Each row comes from the steps of one path. Every step used is in the known rows, and no mark comes twice. Write the path behind each row, first mark first.
(in the rows, 128 means zero)
Known rows
revegev/finu: [141 122 100 113 103 139 122 136  84  97 118 152 179 129 134 134 130 145
 121 122 127 127 135 173 141 101 139 147  99 145  99 137 138 118 131  91
 150 100  84 148 124  90 137]
kope/sori: [157  85 109 119  94 115 122 153  96 135 105 152 141 112 140 116 110 160
 132 146 125 111 148 122 159 132 129 125 111 106 120 170 136 110  93 103
 111 131  98 144 115 127 114]
vamu/pame/revegev/sori: [153 142 124 124 109 111 144 103  86 220 157 115 131 192 108 123 117 140
 143  97  95 127 101 126 115 194 119 144 140 109  96 142 125 103 176 107
 178 134 137  99 110 119 169]
vesal/revegev/lavir/vamu/pame: [109 170 149 123 138 107  78 132 114  97 180  93 119 121  97  87  96 123
 153 155 108 110  99 111 168 153 141 151 149 105 123 173  86 107 128 133
 136 153 181 120 150 104  98]
revegev/finu/vamu/sori: [128  86 130 131 161 144 145 139 123 136  83 111 141 135 141 184 147 113
 118 120 136 139 169 144 143  81 127 126 108 146 120  42 143 129 131 106
 123  78 140 150 144 105 136]
pame/vamu: [ 79 132 117 103 114 128 108 146 106  62 126 131 145 129 133 126 116 139
 149 125  97 109 120 123 176  76 155 104 102 123 145 161 147 132 116 128
 154 118 101 107  94 125 124]
pame/revegev/finu/vamu/sori/kope: [137 152 130 151 164 187 139 142 135 201 110  98  93 175 140 166 169  74
 122 108 136 161 157 140  93 117 107 120 117 145 110  42 117 142 179  79
 146  99 139 147 137 131 157]
pame/revegev/finu/vamu/sori: [138 115 128 172 150 165 160 122 136 189 115 104 124 159 128 176 142  95
 113 102 129 142 141 136 118 107 131 106  97 142 106  56 144 111 173  72
 158  80 134 153 160 107 149]
kope/sori/vamu/finu: [175  92 115  84 161  99 181 205 108 146  70 181 102 107 130 122 139 149
 140 114 147 137 166  93 182 152 113 155 140 114 126 179 123 140 118  86
 114  95  99 138 126 180 127]
lavir/vamu/pame: [ 77 107 150  62 131 104 101 122 106 106 151 106 142 136  95 120 128 158
 171 135 113 117 120 105 192 145 130 136 149 105  89 151 126 107 141 143
 135 108 162 118 117 129 112]
pame/vamu/vesal/revegev/sori/kope: [143 191 106  94 115 111 123 139 162 161  97 134  51 128 151 104 125  89
 123 131  97 125 130 125  69 138 138 149 162 139 190  89  95 201  97 179
 134 213 115  77 110 150 138]
lavir/vamu: [ 93 118 145  78 120 115 120 133 129  56 130 117 164 111 125 128 110 155
 164 136 133 123 139 128 170 115 140 103 123 130  98 161 132 107 129 149
 119 100 123 139 109 153 104]
pame/revegev/lavir/vamu: [139 208 161 145 148 141 104 119 122  81 194 110 150 117 115 109  83 158
 145 168 141 117 123 140 148 157 146 101 113 126 126 199  97  80 184 103
 166 116 132 149 101 148  99]
sori/revegev/finu/vamu: [121 132 130 167  97 160 116  99 127  98 110 116 170 140 155 167 169 120
 133  89 144 119 116 167  83  91 114 106 127 149 122 112 126 133 170 106
 120 122 115 170 146 116 170]
finu/vamu/vesal/revegev/lavir: [135 140 124 170 144 143  76 114 162 103 170 156 128 109 120 130  89 109
 100 152 142 101  93 150  77 130 143 129 125 122 184 114 151 124  87 141
  83 183 152 109 126  98 101]
finu/vamu/vesal: [104  62 129 108 139 137 101 101 160  94 132 173 147 130 125 161 119 135
 119 133 141 112 120 135 103 118 129 109 132 121 134 105 193 124  88 154
  86 130 136 110  96 123 117]
revegev/finu/vamu/sori/kope: [123 114 123 117 174 161 128 161 129 155  85 116 109 146 146 162 168  99
 128 118 138 159 186 148 108  95 107 140 124 147 139  24 110 153 140 110
  98  94 135 164 123 132 141]
revegev/sori: [154 136 120 105 110  90 146 120 110 141  99 129 163 147 143 132 104 148
 150 112 109 126 151 164 118 138 121 135 121 123 128 130 116 111 120 140
 119 130 102 125  98 140 141]
lavir/vamu/finu: [129 106 135  57 149 103 139 174 124  72 102 136 158 119 129 142 119 170
 168 101 143 120 171 131 190 112 129 133 142 132  99 185 156 119 149 109
 134  78 108 150 126 149 110]
revegev/finu/vamu/pame: [ 93  65 122 110 136 154  93 112  94 129 127 140 158 151 111 159 159 116
 139 109 114 118 116 146 150 114 122 157 139 116 101  89 152 117 147  93
 129  93 168 120 135  80 157]
vamu/vesal/revegev: [137 112  96 129  89 121 109 111 144 114 142 171 127 129 118 112  97 124
 100 128 129 116  88 126 105 127 148 134 120 126 125 145 178 140  72 150
 122 191 103 102 138 103 116]
vesal/revegev/sori/vamu: [154 157 113 110 119  78 176 155 152 163 102 115 103 148 130 103 105  86
 144 105 101 138 103 121 109 138 121 132 137 138 137 124  89 148 125 153
  99 172 129  94 150 182 142]
vamu/sori: [131 115 122 128 134 109 160 161 116 135 114 104 136 151 140 131 110 157
 122 119 124 139 161 118 175  89 128 122 104 132 112 114 143 110 110 141
 128  97 121 134 110 136 110]
vamu/sori/revegev: [138 161 146 169 109 112 153 136 125 139 117  67 126 160 157 131 140 156
 112  94 127 136 146 120 138  92 111 101 116 132 123 127 115 124 129 160
 146 123 115 166 133 146 130]
finu/vamu: [ 92  75 126 116 133 143 106 130 137  85 125 133 165 151 135 170 113 128
 156 114 121 110 123 143 140  95 122  93 118 122 112 116 174 111 110 120
  81 112 125 126 106 126 129]
sori/vamu/vesal/revegev: [131 126 112 114 111 112 148 133 169 129 136 179  90 118 106  93 111  94
 104 137 124 135  87 106 108 126 136 134 129 131 149 141 152 162  87 169
 109 179 123  77 144 155 126]
revegev/vesal: [105 140  72 145 134 123 108 123 105  80 180 157 161 102 122 109 115 151
 122 146 117 140  95 152 117 145 146 150  89 127 129 196 174 120  95 131
 106 103  82 134 107 122 111]
kope/sori/revegev/finu/vamu/vesal: [166  94 135 160  97 155 123  86 142 167  80 166 120  89 154 154 169 137
  97 134 166 114 140 135  50 138 111 118 155 135 156 104 112 144 127 111
 125 146 124 158 145  98 156]

Write each row's path
[151 120 128 128 120 151 158 131  86 228 138 157  93 119  96  98 170 103
 119 142 114 145 112  76 140 194 120 163 139 106  97 148  83 135 179  60
 187 108 142 126 146 117 165]  kope/sori/vamu/pame/revegev/finu
[191 190 138 200  97 126 106 132  87 114 139 121 151  97 149  92 114 182
 114 155 159 106 134 143 113 163 107 115 132 120 168 200  65 105 133 109
 132 159 108 185 111 116 110]  kope/sori/revegev/lavir
[106  78 139 139 170 128 144 150 149 127 114  99 131 155 141 179 116 122
 132 116 131 129 163 121 164  82 126  95 112 121 122  67 154 112 108 142
  83  92 148 128 121 135 107]  finu/vamu/sori
[174 137  97 126  91  92 144 103 150 172 108 144 117 131 138 116  86 118
 100 125 118 112 118 144  82 156 135 147 144 132 140 112 134 137  83 170
 113 189 114  79 138 117 135]  vamu/vesal/revegev/sori
[109 192 150 169 151  99 148 115 143 107 154  63 108  95 152 118 144 154
 138 125 137 169 128 119 125 125 127 112 125 146 147 163 101 129 140 192
 131  95 130 177 149 163 107]  lavir/vamu/sori/revegev/vesal
[115 190 113 155 129 127  82 126 135  64 154 162 101  89 123  87  87 126
  93 159 116 100 103 132 121 121 173 129 115 123 210 164 123 142  83 158
 153 198 122  89 120  89  92]  pame/vamu/vesal/revegev/lavir
[131 118 117 149 120 186 122 104 124 139 129 140 163 148 132 173 137  90
 130 103 130 119 113 150 100 112 130 107 104 135  97 106 161 104 183  54
 150 100 114 138 146 104 164]  pame/revegev/finu/vamu
[ 89 101 132  89 142 104 127 140 101 119 156 151 124 148  98 100 155 127
 154 127  96 133 102  94 177 150 121 147 143 104 104 153 129 135 129 135
 121 113 146  97 104 154 143]  sori/vamu/pame
[170 100 114 114 109 114 157 142 172 180 110 181  61  94 117  86 113  97
  99 160 132 130 105  78 117 160 129 144 146 114 148 146 125 165  71 150
 104 189 124  90 148 161 105]  kope/sori/vamu/vesal/revegev
[130 140 121 113 143 117 143 182 110 145 113  98 108 172 148 117 140 138
 124 122 124 157 174 129 148 105 110 132 121 133 123  86 114 143 108 146
 102 122 113 146  97 146 119]  vamu/sori/kope
[123 108 145 133 134 136 137  84 124 227 144 120 126 196 114 157 129  96
 159  97 104 110  98 116  99 179 119 129 152 104 103  92 136 103 179 105
 133 126 164  98 116 121 182]  finu/vamu/pame/revegev/sori
[171 130 129 166  65 122 140 129 101 138 107 113 137 129 156 114 130 167
 127 120 141 111 129 116 125 142 113 101 131 114 129 177 106 116 119 122
 120 158  93 169 132 135 134]  kope/sori/revegev
[175 114  95 121 105 130 158 135 148 185  86 186  73  70 123  97 142  87
  75 157 140 143 131  97  96 158 133 159 149 133 150 119  99 169  92 121
 127 166 114 106 171 128 126]  kope/sori/vamu/vesal/revegev/finu
[102 114 152  68 123 109 115 110 160  84 132 132 134  85 117 131 114 159
 131 160 141 129 139 131 135 141 141 119 134 122 119 156 154 130 114 175
 133 123 125 106  96 145 102]  lavir/vamu/vesal
[117 175 158 118 152 111  88 145 119  38 162 114 169  94 117 112  95 171
 157 171 142 126 158 157 174 134 139 116 120 128 142 181  91  97 141 133
 130 113 136 156  95 145  86]  revegev/lavir/vamu
[ 92 104 142 148 133 167 108 107 111 169 178 127 140 183  98 155 136 100
 156 102 106 106  77 114 133 145 118 105 132  99  83 130 178  92 169  85
 138 110 152 109 121 113 156]  finu/vamu/pame/revegev
[156 127 139  83 148  78 168 115 157 155 105 165 109 108 132 116 137 136
 122 137 123 149 143 131  82 171 116 146 148 133 167 113 111 155 106 185
  99 148 123  78  83 186 142]  revegev/sori/vamu/vesal
[112 101 141 108 177 139 131 166 146 159 103  96 102 180 146 155 150 106
 137 114 126 154 165 125 130  91 101 117 120 128 136  39 123 147 116 134
  68 112 141 140 102 158 126]  finu/vamu/sori/kope
[101 108 139 153 105 153 106  88  99 132 128 115 147 161 132 155 196 117
 139  84 128 113  91 140 105 121 104 141 154 119 106  98 125 133 172 113
 140 115 151 151 155  83 187]  sori/revegev/finu/vamu/pame
[131 134 105 138 145 158 128 167 146 183  85  93  88 170 152 155 153  52
 118 105 136 148 155 131  91  91 111 142 123 155 126   4 102 166 132 110
  97 142 144 150 180 116 153]  vesal/revegev/finu/vamu/sori/kope
[123 229 160 193 152 114 130 144 108  74 141  62 110 114 159 100 125 156
 114 132 127 121 143 121 155  82 139  97 114 135 208 151  59 138 139 161
 172 135 129 157 103 128 105]  pame/vamu/sori/revegev/lavir
[137 135 101 115 112 136 145 133 155 135 104 183 106 101 115 102 137  92
  85 142 135 142  95 121  94 124 139 160 131 155 133 118 133 179 108 140
 148 163 114  90 166 127 141]  sori/vamu/vesal/revegev/finu
[ 72 130 104 167 161 172 101  83 120 162 230 158 122 150  92 141 146  93
 143 124 103 133  45 111 109 171 138 139 118 102 102 159 199 103 147  98
 125 103 146 107 136  94 148]  finu/vamu/pame/revegev/vesal
[129 190 109 200 136 116 150 114 132 131 166  78 116 121 153 113 151 150
 105 112 130 171 112 135 112 118 125 132 104 144 147 151 128 132 116 179
 124 119 101 162 143 133 117]  vamu/sori/revegev/vesal
[116 101  92 149  99 152 115 121 140 119 105 135 154 139 131 162 121  67
 131  98 127 110 101 148 108  85 134 127 115 147 111  96 147 130 129  86
 103 149 125 131 183  86 153]  vesal/revegev/finu/vamu
[119  73 108 113 137 158 102 109 144 110 105 172 148 110 125 165 142 129
 114 132 147 122 138 169  85 116 132 139 122 137 131  85 185 136 109 120
 118 115 125 111 121  84 142]  revegev/finu/vamu/vesal
[ 78  71 130 107 142 130  99 116 115 118 155 126 148 166 111 152 139 122
 165 103 100 108  97 117 165 120 120 130 139  99  91 109 171 117 121 112
 108 116 166 106 106 114 146]  finu/vamu/pame
[116 130 131  93 106 107 121 119 185 102 134 124 114  96 114 118  88 117
 122 142 136 118 100 111 128 125 151 124 139 134 113 147 144 138  97 174
 119 164 138 101 155 135 102]  lavir/vamu/vesal/revegev
[131 172 166 142 120 116 166 115 129 125  80  47 125 113 161 142 163 144
 127 105 152 152 176 124 142  92 119 118 133 156 121 103  72 136 175 158
 170  99 130 189 167 145 135]  lavir/vamu/sori/revegev/finu
[159  80 130  98 136 108 154 141 137 151 106 198  97  76 121  98 134 136
 103 168 143 138 143  95 127 174 122 136 144 116 154 158 125 148  77 153
 103 142 123  99  99 172 112]  kope/sori/vamu/vesal
[133 111 138 155 103 161 112  72 153 113 115 149 147 113 146 157 176 129
 108 112 166 118 116 168  55 113 113 122 144 141 150  93 151 149 141 136
 139 135 119 148 144 111 159]  sori/revegev/finu/vamu/vesal
[132 124 122  92  94 127 123  98 154 118 110 137 120  80 114 123 118 117
 109 147 141 126 119 136 106 118 161 149 139 154 119 125 130 144 123 145
 149 153 125 112 175 114 115]  lavir/vamu/vesal/revegev/finu
[102 155 166 102 168 107  82 125  91  62 178 112 155 108  99  97 108 174
 154 164 123 118 139 121 183 161 131 149 141 103 125 166  92  95 149 135
 141 110 178 126  99 119  98]  revegev/lavir/vamu/pame
[176 171 182 158 122 111 111  98 142 100 139 124 108  42 144  88 118 191
 115 186 177 121 160 116  98 184 119 123 161 120 189 196  56 119 121 173
 124 155 143 171 114 148  87]  kope/sori/revegev/lavir/vamu/vesal
[103 120 169  94 150  97 158 156 145 119 111  65 123 121 131 137 111 156
 143 131 130 145 182 106 195 101 130 102 116 138 117 117 117 115 127 169
 126  88 143 146 125 156  89]  lavir/vamu/sori
[141 208 183 164 175 130 141 131 136 123 167  68 120 116 122 113  88 147
 126 153 131 146 158 121 165 140 143 100 109 133 135 151  85  88 174 120
 173  99 150 160 119 156  87]  pame/revegev/lavir/vamu/sori
[148 135  76 137  77 134 118 143  99 116 110 137 156 138 128 116 109 101
 115 118 121 121 112 148 129 104 144 153 104 142 100 134 143 132 123  95
 148 149  97 139 182  84 145]  vesal/revegev/finu
[112 134 125 144 107 145 119 116  81 159 184 134 143 194 100 112 125 137
 135 113  94 125  68 103 150 157 133 132 115 105  77 164 164  96 165  89
 172 119 127 111 111 102 159]  vamu/pame/revegev
